Each row comes from the steps of one path. Every step used is in the known rows, and no mark comes twice. Write the path behind each row, first mark first.
Known rows:
neped-vekulo: [ 38  -2  -4 -14  38 -17  33  10  26  41   2   4  19 -21 -12 -20 -42  24
 -35 -39  54 -35   4  45  27]
zosad-pefun-zoto-gakug: [ -5  46 -25  25  16 -25 -33 -25 -26 -28  -7  30   0  34  16  39 -13  21
   0 -12 -12  -4 -16 -10  20]
zoto-pefun-zosad: [ 21  16 -31  13  -1 -43 -58  33 -20 -29  26  44  34  14  20 -24   2  15
  22  -3   3 -24 -21  13  -7]
zoto-vekulo: [ 13  -6  29  23   5 -22  -3   6   5  37  -2   3 -16  -3  21  -3   5  13
 -43   9  48   2  27  17   7]
gakug-zoto: [ 29  -8 -10  -7  29   0 -12 -16 -11  25  10  -9 -50  10  16   1  22  13
  -5 -15 -11 -16 -18  35 -26]
tamumo-rekeb: [ -4  -8  10 -39  44 -33   7 -15 -24  60  20 -90 -20 -29  27  10  10   8
  21   4   8 -26   9   0 -14]
ritab-zuziv: [ 28  -6  14   4  -1  17  18 -31  -6  32  13 -52  -4 -16 -36 -19 -32  -3
   4  -5  31   9  24 -21  26]
zosad-gakug-zoto-vekulo-ruva: [  7 -40  31  23 -30  16  14  17  10   1 -37  31 -48  27  63  24   5 -24
 -14  32  19  13   0   0   9]
vekulo-rekeb-tamumo: [-48   2 -40 -59   3  41  31  24 -21  19  -6  16  52 -28 -27 -13 -33  37
  32 -16  28  13  -2  -9  32]
pefun-zoto-vekulo-rekeb: [-31  58  -3  62  33   3   4 -11  -8   9 -36  22  27  43 -10  36  28  34
  -8 -21   9  75  23  14  35]
gakug-zosad-neped: [ 33 -26  28 -26 -13 -16 -48   1  19   8  31 -67  11 -45 -20 -29  26  -8
   4  -6 -53  29   7  -5 -55]
ritab-ruva-vekulo-rekeb-tamumo: [-64 -18 -54 -57 -19  91 113   1  -6   0 -26  23  39 -27 -40 -33  -8  -1
  18  24  15 -23   6 -67  12]
ruva-vekulo-rekeb-tamumo: [-34   0 -36 -48  -9  79  74  -1  -6  14   2  32  23 -27   4 -23 -31  33
  10  16  45 -27  -4  -5  14]
zosad-gakug: [ 26 -21   2 -20 -18  15  16  17  -2  25  -8 -22 -13 -22  42 -18 -20 -16
 -31  11  10 -18 -17  -2  26]
pefun-zosad-gakug-zoto-vekulo-ruva: [  6 -29  35  44  -7 -18 -29  33  -5 -49 -22  41 -44  37  34  24   9 -50
  24  18  -8   3   2 -22  12]
rekeb-ritab-ruva-vekulo: [-24 -17   9 -27 -49  95  92 -55  30  31  -8 -17 -14 -62 -27 -40   0 -50
 -39  55  32 -55  20 -45  -1]
pefun-zosad-gakug-zoto-vekulo: [ 14  -7  33  45  10 -36 -30  37 -14 -45   1  27 -68  43  34  21  11 -32
   1   7   2 -22  -6   7  -7]
zosad-neped-vekulo: [ 43 -38  17   5  15 -38  31  -6  34  26  19 -29  33 -45 -23 -26 -46   8
 -45 -19  27 -33  -3  36  -9]
zosad-gakug-zoto-vekulo-rekeb: [-22 -12  25  20 -16   6  32  23 -14  -4 -26  23 -49  45  38  36   8   2
 -19  11  12  39  -4  26   2]
rekeb-ritab: [  5   1  25 -23 -25  42  15 -37  17  50  10 -26  -7 -62 -12 -23 -16 -21
 -36  20  39 -31  11  10  11]
neped-vekulo-rekeb-ritab: [-28   6  11 -28  -5  32  64 -14  23  31 -11   9  40 -38 -51  -1 -46   5
 -29 -24  59  12  13  40  45]
rekeb-ritab-ruva: [-29 -19   7 -37 -38  61  57 -35  17  40 -16 -30   7 -61 -48 -32   6 -49
 -22  32  19 -24  24 -46  14]
tamumo-rekeb-ritab: [-25   0  36 -41   7   3  23 -45  -3  70  26 -96 -31 -61  12   9   2 -19
   4  28  30 -40  19   2  -7]
ritab-ruva: [-14 -26 -29 -33  -4  22  41  -6  -2  28 -23 -29  23 -32 -35 -30  18 -21
  -2   2  -9  -6  14 -54  10]
zosad-pefun: [ 19   2  -2 -22  -8 -34 -16 -14 -34   6   0  12   3 -36  -2  -3 -14  -2
  -7 -17   6 -31 -22  -5  -4]
gakug-zoto-vekulo-ruva: [  8 -23  31  29   2   1  -6  -7   8  13 -29  34 -37  26  31  23  25   1
   0  15  10  22  17  13  -9]

Write each row's path:
[  1   7   5 -46 -24 -30 -68  12  -4 -30  20  -2 -14  10  15  19  -6  12
  14   6 -30  13   8 -24 -22]  zoto-gakug-zosad-pefun
[ 28 -31 -12  38  -1 -49 -31  18  15 -50  13  65  25  29   3   2 -11   1
  33  -7 -15 -24 -26  34 -32]  gakug-zoto-pefun-zosad-neped-vekulo-ruva
[-22  40 -12  26  22  -9 -23  -3  34 -37   0 -12  46  47 -30  33   1  39
  10 -27 -48  77  16  15   4]  pefun-zoto-gakug-zosad-neped-vekulo-rekeb
[  1  58 -20  15  25  15 -65  -5  19  -9   7 -17  -2  46  15  21  28  36
  16 -11 -49  51  18  -5  11]  pefun-zoto-gakug-zosad
[ 14  52   4  73  39  -8  -8 -13   8  23 -17  13  -4  34  18  22  29  24
 -28 -14  23  22  18  25  29]  pefun-zoto-vekulo
[ 22 -11   5  13  15 -19 -34  24 -20 -40   8   4 -54  23  20   5   8 -35
  17  -5 -29 -27 -28   0  -6]  pefun-zosad-gakug-zoto
[-74 -11  -6 -48 -41  67  67 -28  -4  21 -36 -18  44 -46 -75  -6   9 -35
   2  13   2  42  21 -48  29]  vekulo-rekeb-ritab-ruva
[ 17   3 -26  18 -25 -37 -40  53 -23 -40  16  44  23  25  46 -21 -20  -4
  16  13   6 -25 -32   3   5]  zoto-pefun-zosad-gakug
[ 10 -26  23 -28 -21 -20 -57   6  29 -11  35 -55  -2  -8  12  -3  -2  12
  -5  23 -47  29  22 -18 -42]  zoto-gakug-zosad-neped
[ 20  18 -31  25  16 -37 -53  16 -24 -38  26  50 -19  49  25  -2  25  24
  32 -15 -21 -26 -32  41 -43]  gakug-zoto-pefun-zosad
[ 20 -11   6   5   7 -24 -30  38 -15 -30   7 -10 -12  -4  15 -11 -11 -37
   5  -2  -6 -26 -20 -24  22]  pefun-zosad-gakug
[-31  62  13  25   1 -23 -49   2 -18 -33 -19  30  19  32 -33  42  51  13
  32 -36 -39  87  12  -5 -14]  gakug-zosad-pefun-zoto-vekulo-rekeb
[ 29 -26  21  20  19 -55 -45   3 -10 -27  35 -37  17 -38 -31 -19  -5 -30
   2  -6 -30 -22 -10 -23 -21]  pefun-zosad-neped
[-45 -20 -35 -37 -20  66  96 -17 -10   6 -31  -2  29 -19 -35 -21  18 -14
   0  20  -9  15  10 -56   2]  ritab-ruva-vekulo-rekeb
[-43  -2   4  13   1  -9  -2  58 -26 -60  -6  59 -28  45   7  27 -13  -9
  37   3  15  -8  -7  -4  13]  pefun-zosad-gakug-zoto-vekulo-rekeb-tamumo
[ 24 -22  -2  -6  -9  15  16  10  -9  11  -9  -5 -56  14  50   5   4  -8
 -17   4  -6 -19 -31  23  -7]  zosad-gakug-zoto
[ 27   8 -35   5  -6 -12 -17   3 -10   5  19  40 -15  39  48  -7  18  44
   5  -3  -4 -17 -30  60 -41]  gakug-zoto-pefun
[  4  48 -32  34  34  11 -28 -21   6   5  -2  -5   4  47  28  27  -2  40
 -11  -7 -10  20   2   2  36]  pefun-zoto-gakug
[ 17  55  -6   4   8 -17 -65  -9 -12 -21  -2  -2   5   3 -20   8  46   3
  32 -40 -55  29 -11  -6 -17]  gakug-zosad-pefun-zoto
[ 14  31  -2  29  14  -1 -61 -15  31 -21  18 -39   8  32   9  19  23  24
   5   0 -62  47  12  -9 -17]  pefun-zoto-gakug-zosad-neped
[-41 -46  21 -20 -29  17  95 -27  30  13 -12 -25  64 -60 -94 -14 -37 -33
 -29   3  15   8  16 -19   6]  zosad-neped-vekulo-rekeb-ritab-ruva
[ 37 -13 -12  40  17 -70 -25  14  10 -48  35  51   2  41   4  -5 -10  19
  11 -18  -8 -46 -33  62 -50]  gakug-zoto-pefun-zosad-neped-vekulo
